What can hang from each mark:
kiboru: dezu gipegas zoko
dezu: saged zoko
gipegas: dezu kiboru saged ziza
zoko: gipegas saged
saged: kiboru

Each row was made from one small tree. The marks that hang from a mark follow it in brackets, in alphabetical order. Every link used is in the known rows. Write each row's tree.
Known rows:
gipegas(dezu(zoko) kiboru saged ziza): [ 0.98 -0.22 -2.54 -1.48  2.57 -0.53  1.14  0.93  1.09  3.07 -0.34 -1.68
  1.69  1.18 -0.21 -0.86 -0.91]
dezu(saged zoko): [-1.65 -0.18  4.42 -1.48  0.65 -1.15  0.04  0.82 -3.05  0.41  1.65 -0.44
 -2.43 -1.08 -1.81 -1.26 -1.18]
gipegas(kiboru): [ 0.33  0.49  1.12 -1.44 -0.64 -0.18  0.20 -0.22 -1.10  0.12  0.01 -0.56
 -1.92 -0.99  0.20 -0.08  0.00]
zoko(saged): [ 1.11  0.93  2.23 -1.40 -0.60  0.60 -0.38  0.63 -2.31 -4.38  0.88  0.31
 -1.38 -1.20 -0.52  0.56 -1.37]
saged(kiboru): [-0.52  0.29  2.18 -1.24 -1.68 -0.40  0.62 -0.45  0.53 -0.19  0.51 -0.27
 -2.24 -1.26  0.65  0.17  0.68]
saged(kiboru(gipegas(dezu ziza) zoko)): [ 0.36 -1.20 -3.40 -0.10 -1.52 -1.83  0.50 -1.81  3.69  0.69  0.80 -1.13
 -0.25  0.13 -0.08 -1.01  0.75]
kiboru(gipegas): [ 0.67 -0.08  1.61 -1.03 -2.03 -0.79 -0.25 -0.82 -0.31 -1.74  2.03  0.09
 -1.92 -1.34 -0.02  0.10  0.10]
zoko(saged(kiboru)): [ 0.47  0.50  1.46 -0.81 -1.03  0.50  0.03  0.27 -0.18 -2.56  0.02 -0.21
 -1.22 -1.50  0.69  0.61 -0.63]
zoko(gipegas saged(kiboru)): [ 1.87  0.12  0.39 -0.94 -1.01  1.31  0.04  0.39 -1.01 -4.79 -0.05  0.16
 -1.43 -1.46  0.37  0.33 -1.05]
zoko(gipegas saged(kiboru(dezu))): [ 1.60 -0.26 -0.52 -0.26 -1.71  0.12 -0.18  0.10  0.24 -4.43  0.26  0.09
 -2.20 -1.69 -0.27  0.77 -0.94]
gipegas(dezu kiboru saged ziza): [ 1.78  0.84 -3.57 -1.76  1.57 -0.01  0.59  0.81  1.32  1.72 -0.35 -1.39
  1.50  1.42  1.21  0.13 -0.86]
zoko(gipegas saged): [ 2.50  0.47  1.10 -1.55 -0.64  1.33 -0.45  0.75 -3.22 -6.62  0.86  0.65
 -1.44 -1.19 -0.80  0.44 -1.77]
kiboru(zoko): [ 0.31  0.10  1.77 -1.21 -1.48 -1.36 -0.41 -1.42 -1.10 -2.63  1.62 -0.32
 -2.39 -1.14 -1.88 -1.08  0.40]
saged(kiboru(dezu(zoko) gipegas)): [-1.05 -1.90  1.02  0.66 -2.12 -2.53  0.48 -1.44  3.03  1.60  1.56 -0.65
 -2.44 -2.12 -0.87 -0.49  0.97]
saged(kiboru(gipegas(dezu) zoko)): [-0.73 -1.24 -1.67  0.20 -1.75 -1.67 -0.08 -1.97  2.71 -0.35  1.16 -0.99
 -1.69 -1.23 -0.62 -1.09  0.80]
zoko(saged(kiboru(gipegas))): [ 0.95 -0.23  0.31 -0.06 -1.87  0.07 -0.28 -0.48  1.13 -2.15  0.68 -0.36
 -0.82 -1.87  1.25  0.51 -0.42]

Write each row's tree:
[-0.01  0.10 -1.05 -1.66  1.31  0.55 -0.20  1.18 -2.88 -0.90  0.06 -0.73
 -2.33 -0.27 -0.29 -0.64 -2.05] | zoko(gipegas(dezu(saged) kiboru))
[ 1.63 -0.34 -1.93 -0.80  0.97 -1.87  0.68  0.04  2.06  3.39  0.18 -1.60
  0.65  0.42 -0.41 -0.58 -0.22] | gipegas(kiboru(dezu(zoko)) saged ziza)
[-2.03 -1.19  1.63 -0.68  0.77 -1.31 -0.12  0.64 -1.43  0.83  2.17 -0.55
 -1.88 -0.90 -1.67 -1.27 -1.48] | kiboru(gipegas(dezu(saged zoko)))
[ 3.26  0.42 -4.78 -2.12  1.58  0.88  0.53  0.90  0.32 -0.51 -0.34 -1.12
  1.27  1.53  0.87 -0.14 -1.30] | zoko(gipegas(dezu kiboru saged ziza))
[ 3.09  0.08 -2.92 -1.03 -1.12 -0.82  0.55 -0.16  3.00 -0.60  0.50 -0.83
 -0.05  0.35  1.09  0.49  0.00] | zoko(gipegas(saged(kiboru(dezu)) ziza))
[ 2.87  0.18 -1.35 -1.29 -0.65  1.24  0.66  0.57 -0.17 -3.64 -0.39  0.02
 -0.05 -0.08  0.74  0.38 -1.13] | zoko(gipegas(ziza) saged(kiboru))
[-0.38 -1.18  0.52 -0.13 -0.47 -2.79  0.04 -0.04  0.46  2.07  2.39 -0.64
 -1.24 -0.29 -1.44 -0.93 -0.84] | kiboru(dezu(saged zoko) gipegas(ziza))
[ 3.78  0.35 -4.19 -1.21 -0.06 -0.49  0.10  0.09  1.36 -0.09  0.08 -1.10
  0.31  0.62  0.75  0.16 -0.67] | zoko(gipegas(kiboru(dezu) saged ziza))
[-0.47 -1.48  1.77  0.02 -1.72 -2.44  0.10 -1.18  0.74 -0.12  2.50 -0.19
 -2.38 -1.85 -2.13 -0.49  0.24] | kiboru(dezu(zoko) gipegas)
[ 2.52  0.20 -3.96 -0.45 -0.36 -2.30 -0.40 -1.27  2.76  1.49  0.35 -1.86
  0.50  0.45 -0.29 -0.85  0.27] | gipegas(kiboru(dezu zoko) saged ziza)
[ 1.15 -1.01 -1.90 -0.09 -2.51 -1.99  0.28 -2.27  3.24  0.64  1.05 -1.04
 -0.44 -0.44  0.25 -1.21  1.29] | saged(kiboru(gipegas(ziza) zoko))
[ 1.96 -0.64 -3.30 -0.29 -0.50 -0.81 -0.50 -0.63  0.70 -3.35  1.36 -0.55
  0.80  0.19 -1.19 -0.59 -1.22] | kiboru(gipegas(dezu ziza) zoko(saged))
[-0.77 -0.58  0.32 -1.06  1.22 -0.55  0.97  0.52  1.71  1.62  0.41 -1.28
 -0.32 -0.47 -0.22 -0.69 -0.13] | gipegas(dezu(zoko) saged(kiboru))
[-1.87 -0.54  3.47 -0.64 -0.01 -2.33 -0.19  0.50 -1.64  0.54  2.05 -0.42
 -3.09 -1.28 -2.46 -0.84 -0.98] | kiboru(dezu(saged zoko))
[ 0.68 -0.87  0.56 -1.12  0.34 -1.49  0.40  0.75 -1.71 -0.56  1.59 -0.24
 -1.89  0.03 -2.26 -1.02 -1.43] | kiboru(dezu(saged zoko(gipegas(ziza))))
[ 2.97  0.21 -0.68 -1.45 -0.75 -0.34 -0.88 -0.93 -0.97 -4.12  1.38 -0.61
 -0.79 -0.58 -1.23 -1.32 -0.29] | kiboru(zoko(gipegas(saged)))
[ 0.62 -0.34 -3.33 -1.15  0.37 -1.12  0.51 -0.76  0.67  0.73 -0.34 -1.22
 -0.31  0.84 -1.07 -1.17 -0.07] | gipegas(dezu kiboru(zoko) ziza)
[ 3.45 -0.41 -2.64 -0.42 -1.27 -0.94 -0.62 -0.67 -0.53 -5.76  1.07  0.01
 -0.77 -0.15 -2.32 -0.47 -1.18] | kiboru(dezu zoko(gipegas(ziza) saged))
[ 2.05  0.49 -1.22 -2.11  0.66  0.85 -0.13  0.86 -1.17 -3.55  1.14 -0.15
 -0.67  0.08 -0.33  0.11 -1.39] | zoko(gipegas(dezu saged))
